Every row comes from one small tree of marks. The marks that hang from a mark follow it in brackets, in the order of their numbers. Every link used is in the known rows. Which tree was each row made from?
Known rows:
j_35{j_477 j_809{j_545}}: [ 31  -6   1   4  15  -1   0   9  -3 -38   0  -6  15   4   1 -18 -22  16
 -25 -13 -25 -11 -11 -16]
j_477{j_10 j_35 j_545 j_587}: [-21  32   6  17 -73  12   1 -11 -10  45 -10  -3 -22 -32 -23 -23  43 -21
   7   1  29 -22 -21 -12]
j_477{j_10{j_587} j_545}: [ -8  23   3 -48  -9  -1  14   3  15   2  -3  -5 -17  -2 -36 -24  18 -10
   8  16   8  20   6  -8]
j_35{j_809{j_545 j_587}}: [ 37 -29  -2  24   3  10  35   7  -4 -28  38  -9 -10   3   6 -22 -27   1
   0   7 -26  38  -2 -30]
j_809{j_10 j_545{j_35{j_477}}}: [  2  14   3 -20   4  19   5   1   5  -7 -18  -6  17   8 -16  24 -17 -17
   0 -39  -6 -14  -7 -45]
j_477{j_10{j_587} j_35 j_545 j_809}: [-15  37   3 -21 -22  -7  15  -1   3  30 -18  11 -28 -26 -14 -20  44  10
   8   0  25  32 -14  12]
j_545{j_35 j_809{j_587}}: [  8 -57  -3  35  -1  -5  15  -3   8 -12  21  14  -6  11   0  30   2   8
 -13 -17   8  10   0  -7]
j_809{j_10 j_545{j_35{j_477}} j_587}: [ 14 -10  -4   3 -26  27   8  -1  10  -1   6 -11   2  -3 -15  14 -25 -27
   6 -29 -15  -2   2 -56]
j_477{j_10 j_35 j_545}: [-18  28   6 -29 -43   3   7  -7  -2  24 -21   6  -7  -9 -36 -13  34 -15
  -3   2  22 -11 -25 -19]
j_545{j_35}: [ -1  -8   3 -16   4  -1   5  -7   9 -12  -1   5   5   3  -1  29   0  -1
 -17  -3   3 -13  -1  -9]
j_10{j_587{j_35 j_545}}: [ -2  -5  -6 -21  20   6 -25  -8   4  -7   7  -5  16   8  17   1 -15 -10
  26  45 -11 -24  26  17]
j_10{j_587{j_545}}: [ -2  13  -6 -28  33  -4  -5  -2   3 -14  17 -16  12  13   5  -7 -13  -7
  12  41 -11  -4  22  15]
j_10{j_587{j_545{j_477 j_809}}}: [  9   8  -6  -1  40 -31  -9   5  -5 -15   5 -10   9  29  -6  10 -11  -3
  -4  -4  11 -10  12  34]
j_587{j_545}: [-13  18  -2 -37  29 -12   8   1  -9  -6   6  -7  28  20  -3  -3 -14 -11
   0  37 -13 -13   6   3]
j_35{j_477{j_10{j_587}}}: [-13  -2   2 -41  -6   1 -10   6  27 -23   0 -16  -5  -3 -19 -19  13  -2
 -12  -1  -2 -14   5  -9]
j_809{j_545{j_477}}: [ 32  33   4 -25   0 -16  32   7 -11 -21   1 -21   7  22 -29  10 -21 -30
 -10 -19   1 -21  -2 -36]
j_10{j_587{j_35{j_477{j_545} j_809}}}: [ 22 -25  -4   8 -10   4 -47  -4  14 -13 -15   6  -2 -13  18 -17  -6  24
  -7  13 -19 -21  13  23]
j_10{j_587{j_35{j_477 j_809{j_545}}}}: [ 34 -27  -2  12   9  15 -29  -2  10 -31   3  -4   4  -5  21 -11 -19  14
   5   3 -21 -20  12  -1]
j_10{j_587{j_545{j_35 j_809}}}: [  4  -7  -7   7  46 -11 -19  -6   0 -13   8   8  15  19   7  22  -7   6
   3   7  10  -7  11  33]
j_35{j_477 j_809{j_10{j_587}}}: [ -8 -33  -1   8  21  15 -20  11  22 -23  -5 -12 -10  -2  19 -16  -6  32
 -11 -19 -21  34   2   9]

Write each row's tree:
[  4 -44   2   7  -4   5 -34   1  10 -24 -12   9  12  -3  23  -4  -7  27
 -21   0 -21 -25  -3   9] => j_587{j_35{j_477 j_809}}
[-15   2  -2  17 -18   7 -19  -7 -15  21   8  -5  14  -5  21  -3  -7 -18
  22  36  -5 -44  14  10] => j_477{j_587{j_35 j_545}}
[ 11  34  -6  -8   0 -13 -29  -9  -7   1  -3 -17   6   5   0   7  -3 -18
  -2  10  10 -39   7  23] => j_10{j_587{j_545{j_477{j_35}}}}
[  3 -30   5  54 -23 -20  -3   3  -9   7  -4  -1  -9  12   4  21   9  -3
  -3 -39  26 -31   1  11] => j_545{j_477{j_587{j_35}} j_809}
[-38 -11  -1 -12  56  -8  19  10  -8   2  -2   2  24  40  -4  11  -9   2
  12  -3   1  30  -2   4] => j_587{j_545{j_809{j_10}}}
[ 32 -25  -2  44 -25  20  16  -8 -11 -13  24  -3 -11 -11  12 -13  -7  -1
   2   1 -10  12 -17 -28] => j_477{j_35{j_809{j_545 j_587}}}
[-15 -24   5  10  18  16   1   3   9  -8  -7  12  -6   3  15  23  -1  21
 -11 -28  -2  40 -14   2] => j_545{j_35{j_809{j_10}}}
[-22   2   7  20 -24 -10  25   7  -7  26  -1   5 -19  -1 -31 -21  32  -4
   5 -14  28  14 -10  -2] => j_477{j_10 j_545{j_809} j_587}
[ 13  28   5  29  -9  -4  36   1 -18  17   9   0 -11 -21  15   8   2  -1
   7 -13   7   8  -2 -11] => j_477{j_587 j_809{j_545{j_35}}}
[-17  20   1  -2 -10   2  18  -2   1  40 -28   4 -22 -20   5  -4  28  16
  17  -5  11  51  -4   5] => j_477{j_35 j_545 j_809{j_10{j_587}}}
[ -5 -15  -2  -5  25   2 -27  -1 -11  -7  -2  16  27  13  28  -2 -20  11
   4  30 -18 -11   0  26] => j_587{j_35{j_809} j_545}
[-27 -27   4 -23 -24   0  36  14  14   9  16  10 -24 -12   1 -12  20   1
  15  11   0  47  -1 -13] => j_477{j_10 j_809{j_587{j_35}}}
[ -4 -33  -2  20 -10  -1  15  -1   5  22  -8  19  -8   9 -20  21   1   3
  -1 -27   8  34  -2 -13] => j_477{j_545{j_35 j_809{j_10 j_587}}}
[ -8  21   7  25 -42   5 -12  -1  -7  28  -7  17 -22 -27 -12 -14  26   2
 -13 -19  20   8 -21  13] => j_477{j_10 j_545{j_35{j_809}} j_587}
[ -8  24  -2  17 -12   0 -18 -10 -16  20  10  -5  12  -9  12   9  -3 -17
   0  19   4 -38   5  14] => j_477{j_587{j_545{j_35}}}
[-12  22   0 -17   9  -6  14   4   8  29 -27  14 -17 -13   1  15  11  18
   7 -15   7  58   5  13] => j_477{j_545{j_35} j_809{j_10{j_587}}}
[  8  26   5  21  -2  -7  56  10 -19  10  16 -14 -14 -16  12 -14   1  -2
  16   2  -2  21   4 -18] => j_477{j_587 j_809{j_545}}
[  5  18  -7 -19  28  -2 -24 -10   3  -8   7  -3  14   6   9  15 -11  -7
   3  27  -1 -20  16  22] => j_10{j_587{j_545{j_35}}}
[  4  13  -5  -5  21 -11 -50  -4  -9 -10 -13  15  34   3  13   9 -16  15
 -36   1 -14 -38 -12  35] => j_587{j_545{j_35{j_477 j_809}}}
